Each row was made from one walk, in order. Every step used is in the known rows, and no mark comes twice. Write each row's walk.
In the rows, 128 means zero.
Known rows:
R, V: [160  68 116 101 125  93 141  92 122  89 142 110 102 104 105 134  87 100
 118  97 109 145 138  71 150 154 104]
Q, R, V: [161  68 114  83 149  99 173 110 105  87 112 150 153 126 116 142 105  96
 115 112  86 159 151 133 146 128 124]
E, Y, Q: [153 129 101 172 153 130  95 118 175  76  88 116  99 137 128 159  41 115
 147 116 106 117 111 141 190 145 134]
Z, J: [176  93 131  99 126 135 130 114 144 155 115 121 156 139 138 105 140 110
 138 120 137 150 139  81 160 134 139]
E, Y: [143 102 122 125 137 125  83 120 172  94  80 116 122 123 125 130  72  92
 148 113 103 155 153 117 166 142 140]
Q, R, V, Y, A, J: [116 110  98 154 187 112 165 166 144 133 136 222 188 125 120 100  87 122
 153 140 130 113 133 178 101  97 118]
Y, A, J, Z, R, V: [138  68 138 169 140 188 144 114 109 170 213 155 142  52 119 112 152 142
 144 162 112  93  97 144 106 132 155]
M, Y: [104 137 140  76 109  76  95 134 138 101 103 130 108 141 136 154 111 132
 119 159 147 149 120  93 145 124  96]
M, Y, A, J, Z, R: [ 85 141 161 141 125 172 107 149 123 175 172 175 152  88 151 128 175 171
 145 224 151 101  84 166 105 107 148]
A, J, Z, R, Q: [108 129 128 156 152 225 144  80 113 122 172 159 141 121 111 126 201 156
 112 129  86 125 122 132 156  98 163]
Z, R: [171 122 148 109 121 179 130 131 136 144 130 127 134 131 120 127 145 112
 139 122 106 151 103  97 134 122 115]
R, M, Y, A, J: [ 89 149 129 149 141  90  82 137  92 149 126 152 122 115 164 132 132 146
 125 153 171  70  97 164  88 133  95]
Z, R, M: [159 146 158 126 122 167 126 104  92 146 126  94 125 123 121 130 166 108
 110  71 110 135 115  98  99 145 104]
A, J, Z, Y, M, R: [153 122 135 134 105 135 159 146  68 204 147 111 155 103 205  98 184 152
 114 134 146 129 153 159 101 104 211]
M, Y, Q: [115 165 119 127 117  87 105 134 143  82 107 127  79 159 138 177  78 154
 117 160 151 117  87 111 171 126  89]
V, Y, Q: [117 174 106 158 136 128 131 149 191  99 113 137  77 177 111 127  49 140
 129  88 136 127 127  79 165 123  79]
E, Y, A, J: [138  90  99 187 170 146  72 148 164 144 108 168 144 106 151 113  68 120
 181 160 122  85 107 183 150 127 151]
E, Y, A, J, Z: [ 97  76 110 179 161 169  77 127 175 150 128 146 122  91 145 110  98 141
 171 161 119  97 138 169 157 130 184]
V, R: [138 112  96 112  99  99 109 132 159  93 131  69  88 175 133 139 135 162
 134 142  88 166 142  90 128 110  73]
M, R: [150  94 145  73  94 109 117 124 146 130 119 118 114 165 162 125 108 140
 100 114 134 147 162 124 141 138  90]
J, Z: [102  77 129  94 109 145 120 101 155 129 132  88  66 136 124 124 127 140
 129 108 108 160 170  64 182 135 125]
E, Y, A: [129  98 123 154 140 130  70 148 175 111  99 115 114 128 132 126  59 103
 187 150 117  99 116 157 170 152 137]
V, Y, M: [116 179 117 153 102 125 166 170 148 127 101 120 107 169 133 105  98 117
 145 118 132 117 130  49 128 116 111]
Y, M, R, V: [177  97 130 118  74  90 181 126  73 118 151 109 124 122 167 142 105 119
  99 137 127  93 121 111 107 153 123]
Q, R, V, Y: [119 118 121  97 151  87 176 134 149  82 110 175 169 142  95 120  87  95
 117  97 109 172 176 114 119 120 106]
Y, A, J, Z: [103  71 104 155 140 171 110 134 147 173 159 139  87 115 153 102 129 162
 154 154 131  97 129 130 158 121 141]
J, Z, Y: [125  94 137  82 123 124 113 120 127 142 131  60 103 104 123 103 152 128
 144  89 124 189 180  90 164 128 174]
Q, R, M: [141 110 129  98 152 123 148 111  87 122  81 117 130 167 135 141 145 105
 109  69  97 153 162 141 132 131 114]
Z, Y, M: [184 137 115 129 107 110 154 165  80 148 100  67 118 120 152 115 138  95
 162 111 131 135 109  99 141 122 177]
Z, R, M, Y, E: [127 230 148 123 103 124 116 109 110 133 106 111 159 131  82 156 196 104
  89 139 159 112  78 143  57 154 111]
A, J, Z, R: [133 101 140 143 138 211 139 110 131 189 160 161 143  92 134 114 179 153
 123 136 107 147 128 109 128  99 158]
A, J, Z, Y, Q: [143 112  96 165 165 146 124 123 117 162 144 111 104  96 141 119 132 162
 133  93 127 148 131 139 172 103 191]

Write each row's walk:
[123 163 121 101 151  91 140 148 122  81  78 166 131 184 143 199  98 143
 120 176 129 140 101 175 171 108 106]	M, Y, Q, R
[179 146 121 130 173 103 150 129  61 124  78  87 137 153 133 154 133 109
 123  50 115 154 134 186 142 130 154]	Z, Y, Q, R, M
[148 188 121 147 115 135 168 120 177 112 150 153 179 114  30 106 130  83
 111 112 140 133 114 100  71 137 108]	Z, R, V, Y, E
[168 104 101 152 169 124  94 172 109 186 136 130 137  99 148  86 124 131
 174 129 152 119 101 168 130 101 159]	Z, Y, A, J
[120 123 126  89 109 125 121  95 124  62 134 118 105 195 139 137 135 144
  84 114 113 122 156 142 160 136  93]	M, R, Q
[120 178 162 166 138 137  95 147  74 177 145 170 163  98 154 138 176 143
 127 171 164  76  61 184  61 123 106]	Z, R, M, Y, A, J
[145  86  93 162 156 150 102 153 137 171 136 161 108 133 156 102  99 149
 162 150 135  86  95 139 147 115 109]	Y, A, J
[111 184 108 101 104  83 103 126 166 103  95 126 125 157  92 149 134 116
 106 179 162 124 100 120 123 137 101]	M, Y, E
[ 99 146 130 130 166  97 108 152  74 145  99 184 168 142 173 148 155 141
 127 164 146  91 108 223  89 109 115]	Q, R, M, Y, A, J
[117 171 105 140 162 132 167 162 173  94  82 170 127 206 117 145  69 132
 132 106 113 145 137 139 167  97 101]	V, Y, Q, R
[ 93 160 153  89 106  67  93 108 100 101  96 102 101 136 137 150 139 123
  95 109 150 133 139  96 108 152  86]	R, M, Y
[ 78 148 144 176 141 212 130 162 177 191 172 185 150 115 125  78 145 160
 158 152 145 113 127 130  98  95 139]	V, Y, A, J, Z, R
[ 89 127 164 142 109 164 146 134 161 125 198 131 130  86  85 101 118 122
 155 138 127 120 137 100  98 146 123]	J, Z, R, V, Y, A
[141 133 136 126 156 129 155 110  69 124 101  67 111 140 133 151 161 129
 117  51 109 159 168 173 155 136 187]	J, Z, Y, Q, R, M
[110 185 137 137 116  76 100 108 100  86 102  99  70 150 136 180 104 147
  91 105 152  99 100 115 133 153  77]	R, M, Y, Q
[126 160  87 119 143  93 192 124 175  87  96 169 187 161  47 116 109  79
 108 106 124 145 152 135  98 126 113]	Q, R, V, Y, E
[109  78 108 130 138 160 123  99 146 163 142 136  98 111 142 114 143 154
 119 115 119 147 161  92 159 111 145]	A, J, Z
[102 124 145 153 139 171 165 104 153 148 194 190 173  63  94  94 148 130
 109 110 121 155 158  86  79 108 144]	A, J, Z, R, V, Y
[171 104 135 145  89  83 151 120 104  96 119 116 161  94 164 147  76  88
 114 144 112 100 135 152 108 171 162]	E, Y, M, R, V
[130 142 154 147 119 140 144 158 150 118 176 154 150 104  85 103  92 102
 154 134 136 108 104 111  87 141  91]	Z, R, V, Y, A
[160  70 141  79  94  72 139  95 120 101 154 126 125 120 139 132  94 124
  86 107 130 137 162 116 120 153  91]	M, R, V
[128 102 165 108 106 199 137 110 136 146 151 107 111 115 116 130 171 133
 131 126 104 162 140  86 146 130 149]	J, Z, R
[124 170 114 109  92  71 156 112 191  99 147 145 158 155  75 105  96 108
  74 107 165 122 164 125  71 151  89]	M, R, V, Y, E
[186 142 141 103  85  95 152 169  75 166 111  79 142 137 189 114 145 119
 128 126 146 134 129 147 113 131 164]	Z, Y, M, R
[131  92 119 118 156 142 112 123 120 178 139 119 130  83 141  91 161 141
 131  94 131 179 173 117 144 101 195]	A, J, Z, Y
[153 179 147 165  99 144 201 152 114 120 153 140 163  98 104 112 123  89
 137 122 124 113  96  68  81 130 127]	Z, R, V, Y, M
[ 99 123 126 181 151 236 126 110 114 137 188 158 127 125 120 121 190 162
 149 164 100  72 100 168 150 107 158]	Y, A, J, Z, R, Q
[ 96 132 139 100 107  84  80 162 140 107 123 124  99 147 142 145  98 140
 154 198 162  95  95 136 149 138  90]	M, Y, A
[102 204 120 114 100  70 102 100 126 112  88  94 114 153  92 149 159 107
  82 122 167 107 112 123  92 155  97]	R, M, Y, E
[ 75 169 195  94  94 138 113  94  90 128 139  96 122 102 127 155 204 137
  94 129 135 153 138 106  91 147 128]	J, Z, R, M, Y
[147  73 139 143 142 179 155  81 107 156 198 162 157  50 118 118 166 130
 110 124 101 146 128 104 108 119 159]	A, J, Z, R, V
[ 93 147 148  96 134  81 115 148  84 112  85 131 137 165 153 160 141 126
 135 161 145 102 115 199 106 137 101]	Q, R, M, Y, A
[112  85 137 109 120 130 100 151 128 155 146  59  86 108 128  97 139 131
 178 125 136 140 149 132 162 139 173]	J, Z, Y, A
[142 114 119 115 158 139 155 140 107 124 107  94 122 143 132 152 140 138
 143 108 104 177 155 173 192 112 193]	J, Z, Y, Q, R
[ 92 218  99 125  81  45  91 106 137  81 112  55 115 175 100 162 186 155
  88 160 140 127 121 138  47 135  66]	V, R, M, Y, E
